Each row was made from one path, in order. Every step used is in the known rows, and no mark comes twice. Write each row's path.
In the rows, 128 means zero.
Known rows
N, T, S, H: [134 112 127 148 120 118 106 106 158 150 153 128  87 115 168 115 105 158
 183  88 123  75 121  77 133 110 114  89  92 153 141  89 117 120  99]
Z, V, G, H: [ 95 164 140 136 101 154  84 190 173 121 161 142 204 122 149 133 107 146
 134  74 102  81 121 114 155 138  70 125  76 121 162 128 107 168 145]
A, L: [134 120 134 142 146 110 139 152 108 150 137 107 156 120 161 109  94 157
 144 116 117 109 145 122 139 152 121 106 158 131 145 150 100 160 144]
S, T: [117 119  99 136 109 124 146 142 136 122 142  96 129 110 147 105 108 155
 143 107 123 111 137  83 131 130 160 109 108 132 119 127  87 129  95]
N, T: [129 103 110 142 122 111 124 146 125 118 149 107 113 120 140 131 126 148
 164 106 156 113 149 106 136 140 157 108 108 138 137 131 118 144 110]
T, S, H, N: [109 127 108 145  93 140 134 129 134 165 161 171 126  85 178 114  79 149
 152 111  75 108  85  68 129 114 106 101 113 142 134 100 111 132 111]
L, H, C: [ 92 108 138 132  99 105 135 170 126 132 158 129 153 116 139 131 119 144
 128 124 102 113 108  79 139 103 116 159  74 143  87 140  85 129 152]
N, T, R: [136  93 106 161 130 115 106 155 141 145 133 126 107 120 156 146  87 135
 165 104 169 118 151 107 139 144 157 119  98 108 149  94 117 164 106]
Z, V, G, A, L: [113 175 130 154 172 141  87 162 178 159 166 121 199 113 164 152 106 181
 121  75  88  80 117 115 147 133  75 117 111 136 151 157  94 164 145]
V, G: [103 140 127 156 151 141 135 173 129 123 133 131 159 110 139 120 102 134
 112  94 103  75 121 150 127 136 141 114  91 139 156 136 107 149 120]
H, S: [126 107 130 133 123 130 113 152  90 140 158 139 120  95 154 117 120 133
 135 105 109 115 111  90 137 111 148 128 134 132 110 118 116 129 100]
N, H, L, A: [117  95 129  93  88 128  99 176 149 129 150 194 154 104 163 141 121 156
 151 138 107 124 124  82 124 131  77 140  92 105 131 127  91 123 102]
Z, V, G: [ 96 165 132 153 125 149  96 176 142 134 167 116 183 120 128 140 124 151
 119  59 106  63 113 126 144 145 117 106  97 123 149 132  86 159 119]
L, H, G, V: [ 98 145 110 119 109 145 103 212 130 122 150 187 156 123 145 108 134 138
 149  91 128 110 141 113 172 105  96 120  74 181 128 130  90 138 154]
S, H, L, A, G: [119 133 139 100 139 146 135 166 143 132 152 175 148 117 184 124 110 152
 154  98  84  90 114  57 141 107  95 141  91 169 126 124  99 121  94]
Y, C, X: [130 141  99 126 116 136 161 145  95 120 105 100 102  87 135 140 121 119
 110  89 116 106 124 119 115 102 170 155 138  93 111 147 127 167 101]
X, C, H, L, A: [161  84 134  84 100 164 129 146 126 142 104 169 151 100 198  91 130 143
 111 128  47 108 142  46 116 119  79 168  80 124 130 144 101 127 105]
G, A, L, H, S, T: [123  95 133 125 162 130  82 147 176 161 168 111 136  87 213 123 102 186
 144 121 103 111 144  17 144  81  82 137  97 177  87 147  96  83 105]
C, X: [136 122 121 131 139 110 144 159 106 115 125 102 132  86 128 130  91 137
 118  88 110 109 118 131 116 125 157 115 136 112 119 147 117 145  86]
X, C, H: [166 101 134 118 104 137 161 128 116 134  92 135 147 127 170  66 119 147
 133 120  65  77 144  79 109 145 110 152  88 123 151 121 120 144 131]
C, H, L, A, G: [148 109 130 103 131 158 139 175 127 104 110 154 163 113 200 127 137 136
 162 107  79 103 142  59 142 123  76 154  93 165 135 127  89 128 102]
X, C, H, G, V, Z: [154 128  89  82 116 205  97 161 109 154  67 187 150 117 178  46  89 110
 110 104  52  66 135  68 151 153  97 145  62 160 185 123 110 131 158]
V, G, A, L, H, C, X: [103 140 137 137 203 121 113 171 183 136 129 108 181  69 172 160  71 143
  75  97  70  86 101  99 118  89  84 152  80 169  99 191 110 119 129]
L, A, G, H, N, T, S: [114 114  94 139  96 160  81 170 189  87 134 193 142 107 207 178 122 116
 191 120 130 136 131  71 156 102 100 114  37 172 147 114 122 142 105]
T, S, H, G: [131 138 118 152 113 137 150 132 129 161 141 189 115 102 172  85 107 151
 167  95  91  51  75  98 146  84  98  78  89 157 143  89 128 140 122]
Y, C: [115 140 102 135  94 139 160 145  94 133 122 127 110 116 141 126 143 132
 132 114 122 111 129 114 133 108 155 163 120 100 124 130 115 176 144]
L, A: [108 115 136 116 107 131 121 179 138 115 145 145 147 112 127 142 134 147
 129 113  97 135 128 132 134 105 135 135  72 112 112 146  89 126 110]
G, V: [109 153 104 119 109 131 101 178 118 122 137 144 144 125 124 114 114 130
 135  82 114 153 147 135 149 143 138 130 127 141 135 129  79 153 142]
V, G, A, L, H, N: [ 90 133 121 146 173 151 108 193 181 157 159 160 201  85 199 150  80 168
 110 135  84 110 128  87 137 117  64 136  72 181 143 177 111 130 153]
V, G, A, L, H: [104 133 152 149 197 130 100 181 186 148 141 136 187 111 183 135  90 180
 117 116  90  77 139 116 137 104  63 141  64 171 145 164 104 127 157]
Z, V, G, A, L, H: [ 96 157 158 148 171 137  64 184 201 160 177 123 212 121 172 157 110 199
 127  84  93  65 132  91 153 113  38 132  73 156 137 158  85 138 154]
G, A, L, H, N, T: [114  93 106 132 143 120  98 164 178 151 177 137 155  93 205 165 103 181
 164 148 134 145 154  43 144 122  77 128  91 179 122 169 118 125 142]
T, S, H: [127 127 139 150 115 120 128 117 138 160 142 150 111 111 159 100  92 159
 161  92  81  76  98  96 130 100 104 106 102 133 137  89 106 130 118]
T, S, H, C, X: [125 134 125 140 120 112 140 105 135 149 129 122 108  71 148 121  74 124
 118  72  62  86  57  82 111  86 128 117 117 131  91 116 110 125  90]

Write each row's path
[ 90 144 137 100  97 179  51 209 184 129 171 175 209  95 179 156 120 142
 112  80  84 115 118  82 161 114  39 143  69 123 143 148  87 150 123]
Z, V, G, H, L, A
[114 137 136 132 138 133 132 182 137  91 133 151 157 137 141 148 139 141
 151 102 109 104 131 129 144 112 143 134  64 148 125 131  91 136 107]
L, A, G
[110 148 106  90 111 150  70 201 161  98 132 214 167 139 169 146 126 127
 171  99 118 130 147  88 147 146  82 145  93 161 146 114  71 132 114]
N, H, L, A, G, V
[172 111 113 119 103 153 183 141 109 135  91 175 145 117 182  55 134 141
 142 122  76  50 122  80 124 125 103 127  72 146 158 121 142 154 136]
X, C, H, G
[116 134 139 114 116 143 120 196 170  78 123 176 180 140 165 138 122 134
 167 116 105 122 137 118 153 106  97 155  44 148 139 130 111 147 135]
L, A, G, H
[111 153 112 151 166 137 127 168 163 127 132 154 162 100 147 135 104 156
 108 102  84  96 107 140 124 102 124 143  59 144 148 147 121 150 130]
V, G, A
[114  84 148 130 146 134  89 155 142 155 171  88 135 100 204 108 100 163
 146 111 121  91 160  23 148 113  98 104 129 172  95 135  80  83  95]
A, L, H, S, T
[154  82  90 116  84 159 148 126 132 130 122 137 130 103 195 101 122 135
 151 133 101 106 156  31 110 165 117 128  87 151 154 131 137 139 105]
X, C, H, N, T
[128 145 110 127 126 116 157 166 133  79 105 132 167 105 161 138  85 102
 137  95 103 110  95  93 133 115 133 154 105 153 115 142 134 167 124]
A, G, H, C, X
[166 103 131  99 128 168 140 150 128 117  89 175 160 125 211  98 138 139
 136 117  57  75 144  41 125 124  89 172  73 159 143 130 105 137 102]
X, C, H, L, A, G
[169  87 140 113 112 157 131 122  99 144 110 148 123 105 190  68 126 134
 131 111  60  79 131  46 111 125 108 155 106 135 132 109 131 121 102]
X, C, H, S
[112 160  99 117 156 166  67 180 111 125 101 147 155 142 143 113  72 113
 132  82 102  97 144 110 168 164 150 146  99 167 174 121  76 139 145]
A, G, V, Z
[121  99  85 146  74 141  93 146 156 122 146 169 127  87 201 144  99 124
 178 129 136 145 126  68 148 120 100 104  87 147 154 110 137 159 127]
G, H, N, T, S
[148 101 102 113  82 160 170 139 113 138 112 158 160 101 189  83 111 136
 125 139  59 109 133  52 109 158 107 149  95 133 149 133 126 146 126]
X, C, H, N
[120 127 107 130 120 106 157 148 104 120 128 101 134  77 122 138  94 112
 100  91  94 123  85 108 114 117 169 135 131 118  89 156 110 148  99]
H, C, X
[191 119 108 120 150 147 172 127 144 158  88 182 160 107 220  65 117 168
 144 139  60  68 124  71 128 116  65 136  85 162 159 149 150 158 164]
X, C, H, G, A, L
[105 124 139 132 136 166  91 183 140 122 140 166 160  90 180 111  92 112
 119  96  96  95 113 105 139 109  96 134  83 152 150 125 137 133 120]
V, G, H, S
[125 108  95 153 120 126 129 153 153 147 124 115 122 112 164 119  72 140
 146 103 138 116 141  85 135 133 158 119 101 104 130  93  88 148  92]
S, T, R
[108 125 117 126 131 154 112 187 138 131 131 172 178  92 194 106  79 126
 116 113  99 102 123  97 144 128  77 143 104 146 173 143 126 168 141]
V, G, H, L
[108 118 162 143 204 148  70 177 170 161 158 148 167  86 202 137  95 163
 112 109  84  80 127  81 140  82  66 143  81 184 126 155 116 101 129]
V, G, A, L, H, S
[108 141  98  81 155 190  36 201 121 134 111 179 159 116 174 137  84 110
 110  91  80 126 140  74 175 136 119 163  91 168 154 141  58 125 123]
H, L, A, G, V, Z
[ 97 133 108 110  91 160 129 207 164  82 142 199 191 113 181 155 112 123
 158 137  99 154 126  90 153 119  97 149  52 155 136 141 117 149 127]
L, A, G, H, N
[118 104 124 103 113 138 113 177 117 136 149 161 143  91 162 139 125 146
 119 119  96 143 122  91 138 107 116 144 108 121 112 152  87 136 104]
H, L, A
[114 162  80 121 110 147 124 192 108 122 136 184 144 116 135 101 129 121
 145  84 122 127 123 138 165 125 136 103 112 166 141 126 101 164 147]
H, G, V
[106 139 100 100 130 164  55 177 109 150 115 141 144 118 131 107  67 121
 109  94  90 127 140 112 159 156 141 144 107 131 159 135  71 130 151]
G, V, Z
[115 108 147 128 152 100 129 162 126 137 137  82 160  88 158 140  81 138
 107 106  99 103 121  83 128 119 104 132 138 145  85 175  93 126 126]
A, L, H, C, X
[139 103 110 170 121 113  96 121 128 132 135 121  94 112 158 136 124 144
 170  95 145  95 132 108 138 115 147  89 102 139 141 104 108 147 105]
N, T, S
[125 100 137 124 101 121 102 153 120 132 156 172 131 110 154 118 115 143
 169 122 121  96 111  81 121 135 109 122 114 119 132  95 122 116  98]
N, H, S
[104  87 138 125 117 138  92 160 140 135 170 107 121  95 176 112 119 155
 145 105 120  95 140  26 139  92 122 124  87 161  83 117  86  80  78]
L, H, S, T
[129 169  68 102  79 189 157 175 107 116  92 168 121 113 167  91 165 102
 153  84 105 113 147  99 157 112  92 153 106 154 139 117 110 166 165]
Y, C, H, G, V
[141 130 120 141 161 104 133 144 142 153 138 133 155 108 169 127  96 178
 142 130  95 131 128 115 136 122 104 139 129 136 136 156 113 158 157]
G, A, L
[111 103  80 138  96 131 130 156 121 124 168 129 127  93 158 146 114 137
 155 124 148 143 136  77 133 152 156 101 117 144 134 140 122 149 104]
H, N, T
[140  89 133  88 101 154 126 174 127 128 124 147 153  90 186 120 134 143
 138 118  70 134 140  63 133 118  63 153 100 130 118 141  87 116 108]
C, H, L, A
[103 117 137 140 197 158  71 163 199 154 161 114 156  81 216 127  93 169
 114 103  93  73 139  39 135  85  78 126  72 198 111 153  97  78  96]
V, G, A, L, H, S, T
[ 92 119  89 134 109 164 107 187 173 105 153 158 166  89 185 143  89 114
 140 120 135 124 139  90 138 150 106 110  66 165 173 147 146 152 124]
V, G, H, N, T
[106 117  97 119  67 141 140 183 131 120 151 176 172  93 174 121  87 130
 146 144 104 163 123  84 144 138  98 138 103 128 145 139 131 167 148]
G, H, N
[113 100  92 138 104 139 127 152 165 169 169 154 111  98 183 137  60 133
 171 112 141 129 129  50 132 153 124 111  99 132 145  92 130 140  91]
S, H, N, T, R
[102  74 103 152 105 132  95 187 160 150 161 152 133 104 185 168  83 136
 166 129 164 135 154  57 149 137 116 127  70 136 133 107 109 140 109]
L, H, N, T, R
[123 108 142 140 145 125 140 188 121 148 147 150 169 121 182 102 116 165
 161 128 127  65 135  99 164 115  78  92 105 173 137 149 112 144 157]
A, L, H, G
[134  89  88 120  85 149 146 153 129 115 140 116 134  92 182 129 122 134
 173 125 124 135 152  49 127 164 105 113 108 155 140 129 123 128 104]
C, H, N, T
[129 128 106  65 144 208  50 196 130 125  82 166 168 115 197 118  89 107
 127  90  55 117 157  46 165 148  69 174  82 178 162 131  58 102 125]
C, H, L, A, G, V, Z
[114 156  94 113 127 186  65 152 133 181 115 201 119 102 169  75  61 122
 135  75  68  65  90  86 171 110  94  99  78 171 172  91  96 116 144]
T, S, H, G, V, Z
[120 125 117 134 128 122 138 186 155 132 149 194 156 104 164 126 134 180
 152 131 108  93 101  94 155  62  88 143  33 163 116 137 127 139 153]
L, H, G, A
[110  74 132 144 125 142  79 169 158 159 153 126 114  99 193 127  81 143
 146 104 133 100 143  27 146  97 121 136  79 132  95  82  88  96  72]
L, H, S, T, R
[ 98 154 111  93 150 184  44 200 140 112 104 164 162 138 139 140  92 112
 118  86  81 119 145 115 169 139 140 154  56 160 153 136  57 112 128]
L, A, G, V, Z
[122 140 119 122 113 133 176 157 122 149 157 175 132 111 153  81 109 155
 160 103 102  67  90  98 143 110 108  96  92 157 137 114 136 137 128]
S, H, G
